(in the rows, 128 means zero)
Known rows, with every step that occurs
zalev, vogo, vibarim, muki, peral: [ 39 137  71  96  67 133 104 189  68  99 203  83 170 151  78 151  90 156
  48 161 141  74 114 149 153 155 109 115 124 123 194 145 168 153 173]
rige, muki, peral, vogo: [ 72 161 109  66  93 120 109 146 125 114 170 196 133 185 133 137 120 178
 119 134 179 111 119 122 119 118  99 113 109 120 148 101 147 149  98]
moku, muki, supuz, vogo: [173 123 117 143 105  62 137 157  62 127 125 136 141 108 160 126 115 156
  81 141 120  99 147 151  55 144 136 146 162 131 140 116 139 116  91]
supuz, vogo, peral: [102  92  99 154 134 120 125 188 128 129 154 165 159 116  88 143  88 162
 103  97 116 120 128 111 135 118 140 166 160 107 187 117 128 143 107]
muki, rige: [118  89  75 132 115 111 134 139 120 117 131 146 139 151 135 154  87 137
 147 160 138 114 126  79 111 142 101  87  78 133 113 116 119 149 127]
gofav, muki: [117 128 122 166 130 120 102 143 133  96 153 158 135 111 129 141  99 120
 104 127 149 144 156 101 120 115 107 157  86 133 134 126 132 110 137]
moku, muki: [145 128 148 163 103 108 102 108 135 135  96 127 128 129 138 144 113 136
 139 119 137 121 147 116  83 138 134 150 120 148 122  88 100 149 111]
moku, muki, peral, vogo, vibarim: [ 88 161  95 112  62 108  93 145 120 134 172 102 139 181 114 141  95 159
 121 137 173 119  98 155 109 111  95 146 164 160 161  77 110 211 126]
peral, vogo, supuz: [113 128 101 144  98 127 113 114 148 120 166 154  98 154 150 102 116 107
 136 120 169  98  87 128 139  92 111 137 111  88 152 103 156 195 111]
zalev, muki: [ 99 112  84 150 142 118  71 131 132 104 104 155 116 155 114 168  85 135
 126 104 165 123 163 114 128 133 120 170  89 124 148 133 152 154 122]
vogo, vibarim, muki: [ 84 156 109 141  82 157 137 102 130 114 173 113 150 106 120 156 135 137
 122 135 124 108 131 161 142 126 134 144 125 124 141 140 150 171 188]
peral, muki: [ 66 131 136 124  76 157 128 126 125 127 103 145  94 154 156 137 110 142
 102 122 164 135 104 123 107  95 133 103 107 100  95 112 124 149 135]
peral, muki, zalev, vogo, supuz: [ 76 111  86 113  65 127 153 162  66 108 145  92  94 183 171 113  86  95
  60 124 187 113  62 122 145  97  68  91 122 112 131 161 180 193 118]
vogo, supuz, muki, moku: [116 106  63 164 123 159 110 115 114  79 137 146 122 132  94 118  58 110
 129 150 152  97 148 118 140 111 113 162  88 136 124 184 167 144 104]
peral, vogo: [109 127 128 125  94 122 108 110 173 132 143 147 116 145 149 131 123 135
 148 105 174 110 101 136 107 115 121 118 101 110 161 102 143 158 124]
peral, muki, vibarim, vogo, supuz: [ 66 118  77 141  93 150 188 151  64 149 172 170  51 143 167 112  91 139
  78 166  99  71  77 136 134  51 159 129 142  87  80 115 111 143 107]
peral, muki, supuz, vogo: [ 94 124 105 104  79 109 166 177  49 119 127 152 107 133 176 117 112 160
  46 143 143 115 107 156  77 103 134 101 150  84 115 141 164 118 115]
gofav, muki, vibarim, vogo, peral: [ 72 117  91 167 151 117 165 179 104 116 198 187 116 103 113 147  57 167
  92 150  70 128 123 112 133  93 133 185 131 154 154 127  65  80  97]
moku, muki, zalev: [169 134 144 143 110  93 129  88 129 137 120 109 139 140 156 155 116 116
 154 126 165 134 137 131  90 117  85 132 126 181 107 130 108 160 112]
muki, gofav: [117  92  82 149 134 162 108 108 113 150 137 150  93 122  96 162 138 136
 132 149 148 106 152 123 127 125 115 140  68 123 136 123 153 136 140]
vibarim, vogo: [126  98 110 148 144 121 134 140 158 173 151 153 116 104 138 131 123 160
 140 124 126  84 138 135 120 100 135 143 116 109 132 118 112 124 109]
vibarim, vogo, peral: [ 90 101 111 146 156 127 142 153 168 162 149 162 123 116 111 136  95 182
 144 113 109 124 113 132 134  94 124 165 141 115 156 120  78 137  80]
supuz, vogo: [135  90  97 159 120 115 115 170 121 140 153 158 155 103 112 136 114 138
 100 107 134  76 153 119 121 126 147 145 136 102 160 115 163 132 132]
zalev, vogo: [100  84 105 137  95 113  96 169 111 117 119 105 131 139 119 135  99 145
  91 108 149  88 115 103 115 166 123 109  97 118 186 118 162 132 126]
zalev, vogo, peral, muki, gofav: [ 15  89  86 116  77 177 123 182  80 130 117 119  77 170  94 153  80 159
  49 120 148 150  82 117 141 139  97 124  94 118 185 127 147 159 117]
zalev, vogo, supuz, muki: [ 84  83  85 160 117 121 113 157  94 105 148 118 132 119 102 125  79 114
  53 128 133  78 133 110 158 161  89 169  85 120 189 161 182 139 130]
muki, zalev, vogo: [122  89  98 120 108  95 125 150 104 119 140  87 143 148 135 148 101 123
 108 115 173  97 107 117 117 149  75  92 105 154 175 158 166 141 128]
rige, muki, peral: [ 80 144 100  87 121 132 108 157  91 107 149 194 141 169 109 146 116 184
 109 152 150 110 154 102 123 125 109 120 109 123 115 115 133 129 100]
muki, peral, vogo, supuz: [ 85 135  71 110 103 120  94 150 112 115 197 160 108 190 113 107  90 127
 112 158 183  87  84 126 147  72  96 124 118  84 145 109 143 184  96]
peral, vogo, vibarim, muki, moku: [ 90 172  84 112  40 172 121 104 159  86 182 106 147 142 128 129  97 130
 153 122 177 105 102 178 120 110 136 113 120 141 169 148 178 192 159]
muki, zalev: [136 117 113 131 131 114 140  99 131 129 142 125 136 139 141 156 121 120
 156 130 171 120 123 126 118 103  85 109 109 148 116 158 134 148 130]
supuz, vogo, peral, muki: [ 52 112 116 131  88 146 144 193 114 125 137 164 130 144 117 136  77 160
  65  96 130 144 100 125 131  94 140 140 167  91 154 118 126 158 111]
muki, supuz, vogo, peral: [111 107  86 126 136  86 156 182  74 107 146 164 141 119 119 128  92 186
  86 134 106 129 109 140  99 125 125 145 167 106 171 144 132 116  82]
moku, muki, peral: [116 133 124 128 104 101  82 141 100 130 130 131 139 166  98 150  91 156
 111 161 151 109 146 116  94 117 119 136 124 142 110  94  87 138  97]
gofav, muki, vibarim, vogo, supuz: [112 114  63 184 143 114 160 166  73 119 220 190  90  97 141 114  80 116
  80 169  87  80 130 114 149  71 134 181 118 121 122 123 119 102 112]

Rows
[ 28 120 109  80  68 113 156 190  50  86  93 110  90 177 155 121  64 192
  39 133 140 163  44 136  86 139  99  88 132 110 167 141 125 131  82] => zalev, vogo, peral, muki, supuz
[ 52  98  96 153 156 124 183 138 118 145 171 178 127  94  87 166  66 192
 101 155  56  97 129 141 137 118 131 191 127 155 163 158  66  78 107] => supuz, muki, vibarim, vogo, peral
[128  89  71 136 111 101 131 153  80 109 160  95 123 156 140 118  94  94
  96 126 172  86  90 109 151 124  67 116 116 133 163 161 186 178 114] => muki, zalev, vogo, supuz
[ 85 137 132 108  86 139 160 106 117 125 126 125 106 167 174 148 114 119
 119 128 188 147  94 139 109  78  87  85 117 133  85 155 129 160 133] => peral, muki, zalev
[ 58 134 112 102 112 117 103 129 141 125 179 161 148 155  90 156  83 153
  93 157 177  99 134 147 129 116  80 144  86 127 174 150 131 120 131] => supuz, muki, peral, vogo
[121 132  52 150 112  86 148 206  42  88 199 135 153  83 140 123 105 148
  48 143 120 133 138 151 109 125  97 175 170 140 169 148 182 125 148] => gofav, muki, supuz, vogo, vibarim
[110  97  88 148 130 119 162 138 101 161 168 167  98 109 134 145 108 167
 128 154  85  55 122 132 108 103 167 131 123 128 123 115  98  95 119] => muki, vibarim, vogo
[ 74 135  67 107  60 121 173 189  35 119 152 121 113 129 168 122 114 174
  48 137 132 123  88 173  96 104 125 117 194 105 130 140 177 170 143] => peral, muki, supuz, vogo, vibarim
[ 93  90  86 141 127 111 146 122 127 114 134 154 157 124 114 169  76 135
 120 165 127 120 157  96 122 160  75 127  59 154 130 157 125 123 145] => supuz, muki, rige
[ 99 126  97 167 119 115 132 143  75  83 166 171 120 113 124 156  81 130
  91 160 108 116 141  97 107 118 139 143  91 153 126 121 118  79 147] => gofav, muki, vibarim
[100 138  92 152  82 142 143 155 115 124 207 129 181  79 109 151 132 130
  84 119 114  76 153 167 146 129 152 161 162 112 175 139 189 163 191] => supuz, vogo, vibarim, muki
[ 73 116  71 139 141 132 106 141  83 108 180 166 134 146  71 136  73 133
  76 188 145  90 146 115 166  98  83 170  98 107 124 165 135 133 118] => vogo, supuz, muki, peral
[ 89 112  76 153 125 162 126  88 130 143 187 166  85 120 103 138 122  97
 104 152 160  99 137 156 165 115  69 194  59 117 177 154 188 164 139] => peral, vogo, supuz, muki, gofav
[ 69  84 101 137 108 118 107 184 118 106 117 113 138 150  92 139  69 168
  94  99 129 127  93  98 128 162 113 129 120 126 211 119 127 146 101] => zalev, vogo, peral
[ 99  88  56 159 134 117 154 126 105 105 156 162 136 132 118 142  70 104
 109 182 124 107 142  89 153 137  66 150  68 134 118 160 141 155 132] => vogo, supuz, muki, rige
[157 141 136 132 106  73 130 106  80 115  91 124 112 134 170 131 118 158
 119 156 129 132 126 145  45 143 118 126 124 148 107 111 100 122  88] => moku, muki, supuz
[144 104 106 150  97  88 128 126 122 128 106 129 143 152 149 151  83 131
 144 154 133 127 140  86  82 154 104 112  96 166 107  88  91 162 110] => moku, muki, rige
[ 97  97  50 149 158 153  69 119 109 128 119 160  88 148  87 187 106 127
 119 127 167 121 184 126 141 135  99 188  59 134 155 141 176 156 131] => zalev, muki, gofav
[102  99  62 121  88 110 134 164  90 120 161  52 150 145 128 150 104 136
 111 109 162 105  90 135 141 147  65 114 148 175 189 159 179 194 160] => muki, zalev, vogo, vibarim
[ 89 137  86 130  75 133 120 125 156 130 163 114 124 142 138 134 125 147
 149 101 165 117  84 152 128 116 109 135 146 134 176 100 152 207 158] => peral, vogo, vibarim
[ 81 136  68 129  79 136 160 123 115 104 182 116 164 129 131 166 103 131
 128 169 120 112 125 129 141 146 103 108 106 145 126 139 140 181 188] => vogo, vibarim, muki, rige
[130  98  83 162 149 129 136 141 135 163 173 164  94 114 141 100 119 129
 129 134 124  72 122 127 151  76 125 164 131  87 117 119 129 160  93] => vibarim, vogo, supuz
[ 42 145 124  93  94 129 166 136  76  94  97 147  85 171 160 128  85 189
  87 147 137 186  57 144  86  96 108 103 136 103 107 139  93 132  83] => vogo, peral, muki, supuz
[ 93 106  65 135 106 108 151 119 140 111 179 163 129 150 140 128  72  99
 118 161 151 107 112 112 151 129  57 141  70 131 153 145 152 176 127] => peral, vogo, supuz, muki, rige
[ 87  99 100 156 145 123 176 125 109 156 172 173 120  81 115 162  94 165
  98 166  73  58 156 149 119 125 142 170 103 149 140 156 101  66 134] => supuz, muki, vibarim, vogo
[154 134  80 145  86  74 146 171  49 131 146 105 147 105 153 127 121 166
  86 134 109 111 127 166  74 146 126 167 202 153 154 115 151 169 123] => moku, muki, supuz, vogo, vibarim
[109 127  73 118 145  87 102 128  78  87  97 151 100 159 147 155  91 161
 108 143 159 131 146 145  92 137 106 152  96 127 133 155 154 126  95] => zalev, muki, supuz
[ 33 112  93 108  82 142 161 158 115 107 109 156 114 189 140 151  50 159
 111 147 137 182  71  86 121 107  93  86 110 124 105 112  79 173 106] => vogo, peral, muki, rige
[105 126 129 110  87 110 144 121 110 107 170  91 165 128 142 159 114 105
  86 132 162  86 126 149 128 153  90  94  85 139 175 185 175 125 157] => vibarim, muki, zalev, vogo
[ 74 151 123 107 105 139 107 124 108 107 184 153 156 145  92 158 105 141
  93 184 149  88 151 140 130 109 129 112  88  97 119 145 122 108 144] => vibarim, muki, peral
[ 91 129 107 153 112 129 127  97 154 118 170 162 116 127 133 123 103 103
 112 124 157 102 117 143 148 110  86 177  91 109 167 145 163 165 128] => peral, vogo, supuz, muki
[109 108  94 147 118 156 104 113 140  89 113 141 145 123  93 146  67 141
 137 138 155 108 165 124 107 134 123 144  75 156 139 183 148 108 120] => supuz, muki, moku
[ 81 139  74 143  99 189 136  91 106 136 191 121 119  97  91 175 155 131
 114 161 126 107 152 171 156 130 117 160  91 134 149 146 173 168 197] => vogo, vibarim, muki, gofav
[ 67 110  96 108  69 137 155 147 105 116 111 145 107 179 165 148  79 138
 110 157 158 139  98  92 105 113 102  63  86 117  80 113 115 162 132] => peral, muki, rige
[118 145 113 128  84 165 113  99 138  78 139 138 146 132 115 140  91 124
 146 147 158  93 151 140 105 120 159 103  77 123 121 164 150 119 129] => vibarim, muki, moku
[149 107 128 134  88  74 120 139 102 128 117  69 147 150 151 148  96 114
 105 108 168 111 121 125  94 161  78 115 119 183 169 133 136 155 110] => moku, muki, zalev, vogo
